Each row comes from the steps of one path. Every step used is in the known rows, and no mark comes twice. Write the path behind each row, first mark first.
Known rows
nugo-nidav-batalog: [  1.8 -27.2  -8.7 -15.1  -2.8 -15.9  11.4 -12.1  25.7   8.1  20.6 -19.1
  34.1   4.7  15.6 -11.7 -32.3 -17.4  19.4  -5.6  31.9  17.1   0.0  30.1]
nidav-nugo-kimas: [  0.7 -16.2   7.2  -7.0 -34.6  -0.8   6.9 -15.5  -4.4  -9.1  32.9 -15.9
   4.3  -5.8  17.8 -23.9 -39.1 -17.3  -9.4 -31.1   2.9  -7.5  -2.9   5.4]
megu-batalog-dased-rulu: [ -2.2   7.6 -15.4   9.8  -5.1  -0.3  13.6  -2.5  19.4   1.6   8.8  -0.3
  -3.2  19.7   8.2   0.3  17.7 -14.5 -10.0  27.9   5.9  -5.5   2.2   7.4]
megu-batalog: [  3.1  -7.4  14.4   9.3  22.1  -8.7   0.7 -16.8  -7.5   2.8  15.8  12.2
  -7.9   5.0  41.9   0.3 -19.4 -32.7   0.5  22.4 -17.3  -2.6  -1.2  -2.0]
rulu-dased: [ -2.3  -7.0  -5.4  -3.5 -59.9   9.5 -23.9  -3.8  15.8   3.7   6.4 -24.8
  -4.2   1.9  12.5  16.5 -21.3  -5.0  -9.3 -15.7 -10.6  -6.9  -3.7  32.5]
batalog-nidav-nugo-kimas-pufi-megu-vide: [  2.9 -10.9  23.3   3.5   8.2   0.0   7.1  26.6 -12.8  -8.3  -8.9  22.3
 -14.7  -5.9 -43.5   5.8  14.6  49.4   8.1   8.9   1.0   6.9  -6.3 -32.5]
vide-megu-pufi-kimas: [ -2.0  21.5  -6.2  -9.4  20.3  -9.5 -20.8  18.4 -20.4  -5.8 -14.5  27.6
 -27.8 -10.5  80.4   0.1  30.4  -2.2  -4.5 -16.3 -21.7  -8.2   3.2  -1.7]
rulu-dased-batalog-megu: [ -8.5   6.4 -36.1   1.7 -43.8  19.0 -24.0 -16.5   4.7  12.2 -16.2 -43.9
  21.0  -6.8 -29.2   9.0   5.0  14.8 -10.5 -16.8  -2.2   0.8  -2.1  20.9]
batalog-megu-pufi-kimas: [ -3.9  18.4  -3.6  -9.5  32.7   7.9  -8.5   4.9 -18.0  -0.5 -23.9  33.4
  -6.2  -2.1 -15.5   5.9  33.7 -20.1 -15.0 -26.4 -35.3  -4.7   3.8   4.1]
kimas-pufi: [ -2.1  10.9  -0.3   0.8 -25.6  -0.7  10.5  20.9  13.2   2.6  18.5   4.3
  13.8   6.6   3.2  15.6   6.9  -4.5  -7.9  -9.0 -13.5  -0.3  -8.6  -2.6]
pufi-kimas: [  1.1   6.7  16.8 -11.5 -26.7  -5.8 -13.8  10.5  21.4   8.6  17.8  11.4
  -2.7   9.4  25.7   9.8 -14.7  -1.3 -18.4 -34.4 -30.9  -7.0  -5.9  23.4]
megu-vide: [ -4.1 -13.3  15.9  11.9  27.5 -16.3   4.5 -11.3  16.4  11.6  -7.8  28.8
  -3.5   2.6  39.2   7.5  29.7 -15.3   2.6  17.3 -20.8  -1.4  -9.7   1.0]
nidav-nugo-kimas-pufi-megu-batalog-dased: [  8.2  14.8  22.0  13.1 -34.9  22.8  -2.3  25.9  -6.0 -17.9  24.0  15.7
 -14.9   9.9 -41.4  -5.7 -32.4  12.8  11.2   4.4   8.3  -9.1   4.3 -33.3]
kimas-pufi-megu-batalog: [ 10.6  18.3   4.9   9.5  11.9  -4.6  -4.1  25.7   1.3  -1.0   5.3  40.9
  -4.4  16.1   9.5  19.5 -19.6  11.6   4.4  36.5  -7.8  -3.7  -6.9 -37.8]
rulu-dased-batalog-megu-pufi-kimas: [ -3.1  18.0 -51.4 -14.0  -2.5  33.0 -46.7   5.0 -21.8  13.9 -10.3 -10.3
  -5.4  -7.6 -20.7   7.9   2.0  26.1   0.0 -21.7 -24.4   2.6   2.8  21.8]
nugo-kimas-pufi: [ -3.1  10.0  -5.8  -6.6 -44.3   5.6   9.8  17.6  -0.1  -9.3  18.6  20.0
  13.8   6.2  12.1   6.7 -21.0   3.2  13.2  -2.6 -20.7   0.8  -5.3   1.8]
nidav-batalog-megu-pufi: [ -6.6   5.2 -12.6  -6.8  61.6  -2.2   7.3 -24.7 -24.3  -2.5 -24.8  -6.7
  13.6  -3.0  -6.3 -13.1  18.5 -33.4   2.6  -9.3  10.2  -3.3   6.1   2.9]
pufi-megu-batalog-dased-rulu: [  6.1  16.4 -15.0   5.1 -10.4  -5.4   2.7  10.0  39.0   1.0 -16.6  12.9
  -5.4  27.3  -1.1   9.0   9.0   7.5 -18.1  37.1  18.2 -17.0   0.7 -14.3]
nugo-nidav: [  0.8 -22.7  -7.4 -12.7 -28.9  -8.4  10.2  -3.1  34.2   6.0   2.4   4.1
  21.7  -1.4   7.3   1.5  -5.4 -24.5   2.7 -10.5   5.7  12.4  -2.9  21.0]
pufi-megu-vide: [  4.1  -5.6  14.2   8.8  20.0 -21.5  -5.1   0.3  36.6  10.9 -33.1  39.6
  -3.9  11.0  25.2  15.8  25.2   8.9  -4.8  28.5  -7.1 -11.1 -11.7 -18.1]
nugo-nidav-batalog-megu-vide: [ -7.2 -26.8   5.4   4.3  55.5 -12.1  15.4 -21.2   9.1  10.5 -24.4  16.5
  38.4   4.3 -16.6  -4.9  35.9 -19.2  34.4   5.1  13.8  28.3   2.1   3.4]
kimas-pufi-megu-batalog-dased-rulu: [  6.3  32.4 -25.2  10.6 -17.2   5.6   7.9  43.6  22.9  -0.7  -0.3  19.6
   0.1  31.2 -21.3  19.4  18.0  24.7  -6.9  32.9  15.5  -7.6  -2.4 -27.1]
megu-pufi: [ -1.4  -0.3 -16.8 -10.1  23.3  -4.2   5.5  -9.4  -2.9  -0.1  -6.8  16.5
 -11.7  -6.8  29.7  -2.3   6.1 -32.7  -7.2  10.6  -9.7 -13.6  -1.1   6.3]
rulu-dased-batalog-nidav-nugo-kimas: [ -0.7 -25.2 -24.2 -15.2 -58.4  23.4 -19.4 -17.3 -17.4   2.1  20.3 -81.9
 -11.9 -26.7 -29.8 -12.9 -45.9  46.2  -0.1 -23.8  20.0   4.9   1.4  34.2]

Write each row's path
[  1.6  10.9  -7.6 -19.7  19.1   2.0 -14.3   9.7  -6.7   5.2   6.3  26.7
 -23.4   1.0  34.6   4.9  -1.0  -7.9  -7.1 -11.9 -33.5  -8.9  -1.5  15.6]
megu-pufi-kimas
[-10.0  -4.0  21.8  17.2  35.5  -8.2   8.7 -18.0   6.8   5.8 -40.2  29.7
  13.5   0.7 -12.2   9.4  68.3 -24.5  -3.9   2.9 -23.7   2.9  -3.1 -10.1]
batalog-megu-vide
[ -1.3  -0.7  37.3  16.8  28.6 -17.6   3.8 -11.5 -21.5 -11.6 -25.5  -4.1
 -25.7 -21.3  38.5   1.8  41.1  -7.4  -5.9  20.0  -3.9   3.1   9.1  -9.2]
vide-megu-batalog-nidav
[  0.0  -5.5  -2.7  -1.4 -34.9  10.9   8.9  16.9 -14.3 -10.8  46.4  -6.0
  13.9  -1.4  -3.2 -12.2 -32.0  -2.4   2.0 -30.7  -3.8   1.0  -6.3 -11.6]
nidav-nugo-kimas-pufi
[ 10.9   4.1  12.4   9.0  14.9 -13.3  -7.2  -2.5  11.5   0.8  -8.6  31.4
  -8.7  12.5  26.6   8.0 -24.4  -8.3  -6.8  34.3  -2.1 -13.7  -4.2 -22.4]
pufi-megu-batalog
[ -6.0   4.9 -21.1  -9.1 -25.1  -6.4  16.9  -5.9  40.6   5.9  13.6 -47.3
  21.5  23.0   1.5  -7.8   2.5  -1.0 -12.8 -12.6  40.2  -8.2  -0.6  29.6]
nidav-batalog-dased-rulu
[ -5.3  18.8  36.8  24.8 -10.0  -1.5  -1.0  -2.8   5.1 -11.6 -11.8  -3.5
 -21.5  -4.9  38.9  -0.5  42.3 -26.2   2.0  10.3   1.8 -12.2  11.0 -11.6]
vide-megu-batalog-dased
[ -1.6 -22.1  26.0 -11.4 -26.8  -1.2  14.0 -15.3 -13.5 -11.9  11.0 -32.6
 -12.0 -19.6 -28.8 -16.8 -16.9  -1.2 -17.0 -32.8   5.8  -0.7   3.2  13.5]
batalog-nidav-nugo-kimas
[  8.1  12.1  23.1   7.0  15.5  -4.7   3.6  28.5  -7.7  -4.1 -16.4  19.4
 -15.8   0.7 -36.9  24.2  -1.3  31.1  -6.1  33.2  -3.2   3.6  -1.7 -27.4]
kimas-pufi-megu-batalog-nidav
[ -2.5 -11.3 -37.1 -17.2 -30.7  -4.6  23.6   0.5  48.9   8.3  17.5 -38.6
  36.0  20.1 -12.0 -11.2  -2.4  -2.1   6.7  -9.3  53.0  15.0   4.0  39.2]
nugo-nidav-batalog-dased-rulu
[ -0.8  -4.4 -20.5 -25.7  49.9   6.5  -7.1   1.7 -16.2   3.3  -7.5  17.4
  19.8   0.6 -19.4 -11.1  -0.3 -13.3  21.7 -29.0   0.7  20.9  11.0  19.2]
nugo-nidav-batalog-megu-pufi-kimas
[ -1.8  -5.3 -39.0  -4.4 -50.2  10.2 -28.8  -9.8  18.9  19.4  20.5 -47.5
   2.5  -5.0  23.6   6.5 -31.6  21.4  -2.6  -1.3   2.2  -3.2  -7.0  31.4]
rulu-dased-batalog
[ 12.0 -14.2  30.5  -0.3   7.4  -3.6   3.2  -9.9 -21.7 -14.0  -1.7   0.5
 -27.1  -7.1 -20.0 -14.2 -39.8  18.4  -4.1   9.1  12.2  -5.6   6.3 -18.2]
pufi-megu-batalog-nidav-nugo-kimas
[-10.1  -2.8 -14.2  15.2  45.3  -7.0   4.6 -22.0  10.2  22.3 -30.0   3.8
  22.4  -6.2  -2.7   1.0  54.9   2.1   4.0  14.0  -6.6   7.7  -7.4  -9.3]
dased-batalog-megu-vide
[ -2.1   4.1  31.6  18.4 -11.6   8.3   7.4 -11.9  10.7  -2.1   6.9  -2.1
 -19.4   7.3  -6.8   1.1   3.4 -35.8  -2.5  13.1  -6.9 -10.4   7.0   5.6]
megu-batalog-dased
[ -4.5   3.6  30.4  -0.3 -31.9   0.0  10.2 -17.0  32.1   0.1  14.2 -43.7
   9.9  11.8 -12.8  -5.9  -9.0 -17.6  -3.5 -26.8  24.4 -13.2   3.1  31.1]
nidav-batalog-dased
[ -9.5  -6.3 -27.7  14.2   3.4  14.4 -27.4 -19.0   3.3  19.7 -28.7 -13.1
  10.7  -6.4 -12.2  13.7  36.4  21.6  13.0  14.8 -10.6  10.3  -4.5   7.5]
rulu-dased-batalog-megu-vide
[  7.5   4.9 -18.5 -13.3 -29.6   5.8   3.3  22.5  -1.4   0.0  13.5 -35.1
   4.4 -13.7 -50.9  -7.8 -31.1  68.9  -7.8  -7.1  29.0   2.8  -6.5 -15.6]
dased-batalog-nidav-nugo-kimas-pufi-megu
[ -2.5 -16.8 -26.7 -17.3  51.3   0.3  14.5 -17.2 -14.5   1.3 -24.5   3.1
  27.7  -8.2 -22.2 -13.3  16.4 -32.5  22.3  -7.0  22.8  18.1   9.8   9.5]
nugo-nidav-batalog-megu-pufi
[ -2.1  19.3 -37.9 -15.0  39.4  11.2 -15.2   2.0 -11.9  13.9 -10.9   7.6
   1.6  -8.4  -6.7  -2.1  17.8   7.3  -8.1 -20.7 -19.7  -2.1  -0.2   4.0]
dased-batalog-megu-pufi-kimas
[  0.4  -1.1  25.0  15.3   6.3   5.3   8.6  15.3 -61.6 -26.0  12.3  -6.3
 -22.2 -25.0  13.8 -11.8  11.9  14.5  14.7   2.3   5.8  11.4  10.3 -34.3]
vide-megu-batalog-nidav-nugo-kimas-pufi
[ 13.7   3.7   1.3   7.5  -3.8   5.3  -4.5  22.3 -29.3 -13.4  31.2  32.1
  -7.6   7.1   6.4  -9.3 -57.3  16.7  15.4  19.0   3.2  -2.1  -3.3 -43.8]
nidav-nugo-kimas-pufi-megu-batalog
[  4.2 -12.7  22.6   6.1  11.0  12.7  12.4   8.5 -44.5 -16.5  34.9  -7.5
 -16.2 -14.8 -32.1  -9.2 -25.9   8.1  13.2   5.3  -8.0  12.8   4.9 -15.4]
megu-batalog-nidav-nugo-kimas-pufi
[ -7.1   2.4  15.2  -0.2  12.7  -9.0  10.5 -24.8   1.6   1.0 -13.9 -18.9
  30.0   6.6 -14.1  -6.5   3.4 -23.6  -8.5 -27.1  12.8  -1.7   0.7  12.5]
nidav-batalog-megu
[  1.1 -15.7  40.5  20.0  30.8 -13.7   4.1 -11.4 -36.8 -13.1  -2.8 -30.9
 -27.5 -30.2  22.8 -15.2  27.0  -9.7 -14.7  -9.2  18.3   3.5   9.8 -23.1]
vide-megu-batalog-nidav-nugo
[  9.0  13.7  16.7   0.9  -1.8   1.4   2.7  24.6 -18.5 -15.3 -12.6  32.3
 -20.4   0.8 -27.0  15.1 -18.6  36.7  15.6  37.6 -10.9   2.4   3.6 -22.6]
nugo-kimas-pufi-megu-batalog-nidav
